What can hang from each mark
j_533: j_168
j_360: j_178 j_621
j_527: j_168
j_168: j_527 j_607 j_791
j_607: j_168
j_621: j_168 j_360
j_980: j_178 j_533
j_178: j_360 j_980

Each row was made from one small tree. Brackets hold a mark, then the marks that hang from it, in the order of their numbers. Every link used is in the known rows. Write each row's tree.
Known rows
{j_980 {j_178 {j_360 j_621}} {j_533 j_168}}: [ -5.4   7.5 -17.7   0.3  20.4  24.7 -42.7 -73.9 -40.9  25.5  -4.4   5.6
  -0.7 -14.3 -13.9 -11.6  73.4  12.6  21.5  -6.7  -2.9  16.2]
{j_980 j_178 j_533}: [ -0.8   6.6 -26.7  -2.6  11.4  38.4 -23.4 -64.3 -26.8  28.8 -21.4   2.9
  -9.4   3.5  -5.2 -17.1  44.3  28.0  20.0  21.1   6.1  -9.2]
{j_621 {j_168 j_607 j_791} {j_360 j_178}}: [ 50.5  -8.0 -45.6   0.0  -7.0  43.4   3.7 -44.9  -3.8  17.3   2.2  22.5
 -39.1 -42.8 -24.0  16.5  41.6  15.4   4.2   7.0  49.5 -23.1]
{j_607 {j_168 j_527 j_791}}: [ 37.9 -21.3 -40.3 -14.9  15.4  41.2 -12.4 -26.8 -37.0  18.2   1.9  11.3
 -23.8 -11.2 -27.1  -5.9  38.2  24.7  15.1  32.5  35.7 -30.6]
{j_621 {j_168 j_527 j_607} {j_360 {j_178 {j_980 j_533}}}}: [ 41.5   0.3 -26.1  13.6  -6.6  57.7 -30.6 -52.0 -16.3  30.9  -5.4  19.8
 -39.9 -34.2 -28.1  27.5  50.2  21.3 -14.1   3.4  43.9  -5.4]
{j_527 j_168}: [  6.7  -5.6 -16.2  -8.6  -0.5  37.4   3.1 -47.9 -37.0   4.7 -25.8 -10.9
 -27.7  -8.3 -21.7 -38.5  40.2  10.9  11.9  27.1  20.6 -26.7]
{j_621 j_168 {j_360 j_178}}: [ 31.6 -24.4 -39.4  19.4 -10.0  56.1   5.3 -69.5  -0.8  10.9  -4.3   6.0
 -29.5 -20.9 -21.2   4.6  41.1   8.4   9.4   4.6  30.7 -14.9]
{j_360 {j_178 j_980} {j_621 j_168}}: [ 16.1 -12.9 -13.6  29.2  -1.2  50.3  -3.3 -57.4 -25.6  -6.7 -13.8   2.1
 -13.6 -31.4 -23.1   2.7  66.8  38.3   8.0   8.4  30.2   1.5]
{j_360 j_178 {j_621 j_168}}: [ 13.0 -22.9 -28.6  19.1  -2.7  56.8   7.1 -58.7 -13.9  -3.0  -0.8   1.9
 -15.8 -24.9 -11.5  -2.8  59.3  26.3   8.6  14.4  30.9  -8.6]
{j_178 j_360 {j_980 {j_533 {j_168 j_527}}}}: [ 16.3   0.4  -3.6   0.9  12.0  29.2 -44.9 -61.3 -56.7  13.5 -15.6  13.6
 -13.6 -13.4 -43.3  -1.9  72.3  14.2   9.3   5.4   3.8  -1.2]
{j_980 {j_178 {j_360 j_621}} {j_533 {j_168 j_607}}}: [ -6.6  22.7  -8.5  -9.3  20.5  18.3 -45.5 -61.1 -35.0  26.0  -4.9   8.3
  -9.0 -34.8 -22.9  -7.3  66.7  12.2   9.7  -2.0   5.5   9.8]
{j_980 j_533}: [  4.5  -2.6 -25.8  -0.8   7.9  40.7 -12.0 -55.2 -34.0  14.6 -13.9  -6.2
 -12.1   2.8 -20.3 -18.1  45.5  22.4  13.6  30.7   7.0 -25.0]
{j_168 j_527 j_607 j_791}: [ 36.7   5.0 -25.6 -21.7  -4.2  34.9  -9.5 -10.6 -36.0   4.8   1.3  23.0
 -29.2 -21.5 -29.2 -12.8  36.6  20.8   7.8  33.9  43.2 -45.0]
{j_621 {j_168 j_527 j_607 j_791} j_360}: [ 62.2  -5.6 -42.6 -16.5  -5.2  46.3  -2.7 -28.4 -17.0  22.7   8.4  30.3
 -38.8 -33.1 -29.9  13.1  33.5  -1.1  -4.4  10.6  59.6 -41.1]
{j_178 j_360 j_980}: [ 11.8  -0.5   8.7   7.7   2.2  21.8 -13.6 -46.2 -32.8  -4.6 -22.2  -9.8
 -14.5 -20.3 -42.9 -20.5  56.7  14.3  31.1  20.1  -0.6 -20.6]
{j_533 {j_168 j_527 j_607 j_791}}: [ 33.8   1.2 -26.4 -27.9   3.6  28.2 -17.3 -24.2 -48.5   1.1  -2.0  34.0
 -25.3 -26.6 -40.1  -7.2  48.8  16.4  -1.4  17.3  42.3 -29.8]
{j_621 {j_360 {j_178 j_980}}}: [ 18.4  -8.4 -20.6  23.5 -14.1  37.1  -5.8 -59.8 -18.8   1.1 -13.2  -9.9
 -32.1 -20.3 -28.8  -5.2  54.8  26.7  23.4   8.3  19.9  -1.6]
{j_980 {j_178 j_360} {j_533 {j_168 j_791}}}: [ 16.4   9.1 -30.7 -11.0  23.4  15.9 -40.1 -70.2 -42.5  34.7 -14.5  26.9
  -9.6  -9.9 -20.0  -2.7  65.1  14.8  27.0   1.6   5.3   4.5]
{j_178 {j_360 {j_621 j_168}} {j_980 j_533}}: [ 14.7   2.6  -6.7  15.4  16.7  37.8 -24.5 -64.2 -32.8  20.3  -9.0  -5.8
  -2.9 -27.8 -27.5   2.0  68.9  12.9  10.8   9.1  11.2  -3.2]

Which tree is each row?
[ 44.5  11.1 -19.3 -13.9  12.0  38.6 -25.2 -29.2 -21.4  30.5  10.8  33.0
 -19.5 -45.8 -16.2   6.7  54.5   8.8  10.8   5.6  44.7 -13.8] -> {j_980 {j_178 {j_360 {j_621 {j_168 j_527 j_607 j_791}}}}}
[ 13.4  -4.4 -31.2  21.9  -2.5  33.5 -28.3 -82.8 -36.5  11.6 -15.0   5.1
 -26.2 -15.4 -32.3   9.4  67.8  26.6   4.9  -7.7  15.2  17.2] -> {j_621 {j_360 {j_178 {j_980 {j_533 j_168}}}}}
[  6.3   4.4   6.9  10.4  -0.3  24.5 -15.5 -42.7 -36.8  -7.3  -7.3 -17.0
  -9.2 -27.2 -34.6 -22.7  69.3  12.8  30.8  15.1   3.4  -8.1] -> {j_178 {j_360 j_621} j_980}
[ 20.2  17.1 -12.9  -8.0  15.4  48.0 -42.5 -46.7 -19.7  41.5   4.3  20.4
 -16.0 -33.3 -11.6   7.8  53.3   8.6   1.5   7.4  26.2  -5.8] -> {j_980 {j_178 {j_360 {j_621 {j_168 j_527 j_607}}}} j_533}
[  3.8  11.5 -13.7   0.8  14.5  29.2 -33.4 -66.4 -23.4  33.9 -17.0  -2.4
 -10.9  -5.0 -13.1 -18.6  51.8  15.3  32.5  18.6  -8.3  -6.3] -> {j_980 {j_178 j_360} j_533}
[ 34.2  -4.9 -33.7   1.4  -1.8  44.7   1.4 -32.4 -17.0   2.0   5.1  19.7
 -23.1 -48.0 -19.0   7.8  55.3  31.3   2.8  16.0  50.9 -15.2] -> {j_360 j_178 {j_621 {j_168 j_607 j_791}}}
[ 26.7   8.9 -19.7  -0.4  13.7  24.5 -46.3 -44.2 -64.1  14.1   4.8  17.8
  -8.1 -25.1 -35.1   5.7  90.0  18.5  10.8   2.2  22.6   8.4] -> {j_178 {j_360 j_621} {j_980 {j_533 {j_168 j_527 j_791}}}}
[ 30.6   6.0   8.8   2.4   4.7  39.0 -21.9 -29.7 -30.7   5.4   0.5  10.4
 -19.8 -50.7 -40.7   4.5  60.1   8.4  -0.9  11.1  34.4 -18.4] -> {j_178 {j_360 {j_621 {j_168 j_527 j_607}}} j_980}
[ 49.9 -15.1 -49.2  -3.1   1.7  44.1   8.6 -51.3 -17.2  22.6   1.4  15.2
 -25.8 -17.5 -21.0   3.1  39.6  -0.7  11.5   9.8  40.0 -33.4] -> {j_621 {j_168 j_791} j_360}
[ 51.4  -2.5 -41.5 -11.5  -1.9  36.0   6.8 -38.8 -14.0  22.2  -1.7  20.4
 -31.5 -33.7 -29.5   6.0  32.5   0.5   1.0   8.9  46.0 -39.9] -> {j_621 {j_168 j_607 j_791} j_360}
[ 12.5  -5.0 -24.4  25.0   6.5  55.0 -15.8 -66.1 -28.2  11.5 -13.5   2.4
 -10.2 -23.0 -14.6  13.6  68.8  42.5   1.2  10.3  23.8  11.8] -> {j_360 {j_178 {j_980 j_533}} {j_621 j_168}}
[ 23.9  10.6 -25.2 -26.6   1.1  26.5   1.0 -21.7 -41.2  11.6 -19.9   7.4
 -36.4 -27.7 -26.1 -26.3  37.3  17.2   3.3  28.6  40.7 -34.9] -> {j_527 {j_168 j_607 j_791}}
[ -0.6   3.0 -20.0  26.7  -0.3  42.8 -22.5 -55.5 -36.0   1.2  -9.2 -10.3
 -12.5 -17.2 -14.5  -5.2  75.3  48.7  12.9  16.6  19.2  10.7] -> {j_360 {j_178 {j_980 j_533}} j_621}
[ 30.5 -11.4 -33.5 -14.7   3.1  35.5 -15.0 -37.4 -50.0  -0.6  -2.0  30.3
 -18.7  -9.2 -33.0  -8.8  56.7  16.5   9.9  17.2  35.5 -24.1] -> {j_533 {j_168 j_527 j_791}}
[ 50.3 -20.9 -54.3  10.6  -7.5  50.3   7.2 -59.4  -7.6  19.2   3.5  18.8
 -30.4 -24.2 -17.2  14.3  48.0  16.0  13.3   4.2  43.9 -12.8] -> {j_621 {j_168 j_791} {j_360 j_178}}
[ 25.3  19.8  -7.2 -15.1  16.8   7.2 -37.8 -44.9 -53.2  17.8 -18.5  19.2
 -16.9 -38.5 -47.8   3.6  69.8  19.8   8.3   9.6  11.6  -9.1] -> {j_178 j_360 {j_980 {j_533 {j_168 j_607 j_791}}}}
[ 10.0   2.4 -17.5  -7.5  19.7  32.7 -51.7 -69.6 -41.1  33.2  -9.7  24.0
 -11.0  -5.6 -23.3  -5.6  61.3   9.0  16.7  -0.4   3.0   3.0] -> {j_980 {j_178 j_360} {j_533 {j_168 j_527}}}
[ 35.5  18.5  -9.6 -16.6  12.9  17.4 -50.6 -36.5 -60.0  21.8  -9.2  30.9
 -22.4 -35.5 -48.7   9.5  70.7  19.5   2.5   8.8  22.0  -9.4] -> {j_178 j_360 {j_980 {j_533 {j_168 j_527 j_607 j_791}}}}
[ 14.4  16.4 -25.2   4.6   4.5  23.8 -30.7 -43.6 -51.1   2.7  -7.4  18.8
 -14.6 -44.1 -27.8  14.0  81.7  49.6  -2.7   3.8  34.6  14.3] -> {j_360 {j_178 {j_980 {j_533 {j_168 j_607 j_791}}}} j_621}
[ 50.1   9.4  -3.6  -6.1   7.8  34.2 -22.8 -17.5 -38.7  10.6   5.0  23.3
 -21.9 -52.6 -36.8  10.5  65.1  14.2   4.7  12.8  45.2 -20.8] -> {j_178 {j_360 {j_621 {j_168 j_527 j_607 j_791}}} j_980}
[ 45.4  -0.9 -32.1 -15.9   1.9  48.3  -4.1 -14.9 -31.0   8.3  13.9  25.1
 -23.7 -37.8 -23.1   3.3  48.8  16.5  -5.3  19.2  58.2 -34.5] -> {j_360 {j_621 {j_168 j_527 j_607 j_791}}}
[ 30.1  -0.4 -34.4   6.5   2.9  39.4 -41.5 -54.5 -58.6   9.3 -14.2  33.5
 -20.8 -11.8 -31.3  14.0  76.0  47.9   3.7   6.1  31.7  10.0] -> {j_360 {j_178 {j_980 {j_533 {j_168 j_527 j_791}}}}}
[ 31.8  10.5 -28.4  12.9   5.5  43.7 -19.4 -42.2 -32.0  17.5  -5.6  18.4
 -19.5 -45.1 -18.4  23.3  68.3  48.3  -4.8  13.0  43.7   0.8] -> {j_360 {j_178 {j_980 j_533}} {j_621 {j_168 j_607 j_791}}}
[ 15.4  -0.9 -28.8  24.2  -8.5  40.1 -20.6 -65.8 -22.3  15.7 -12.7  -7.9
 -27.6 -13.2 -22.6   4.6  57.0  31.0  15.4   6.9  16.8   2.7] -> {j_621 {j_360 {j_178 {j_980 j_533}}}}
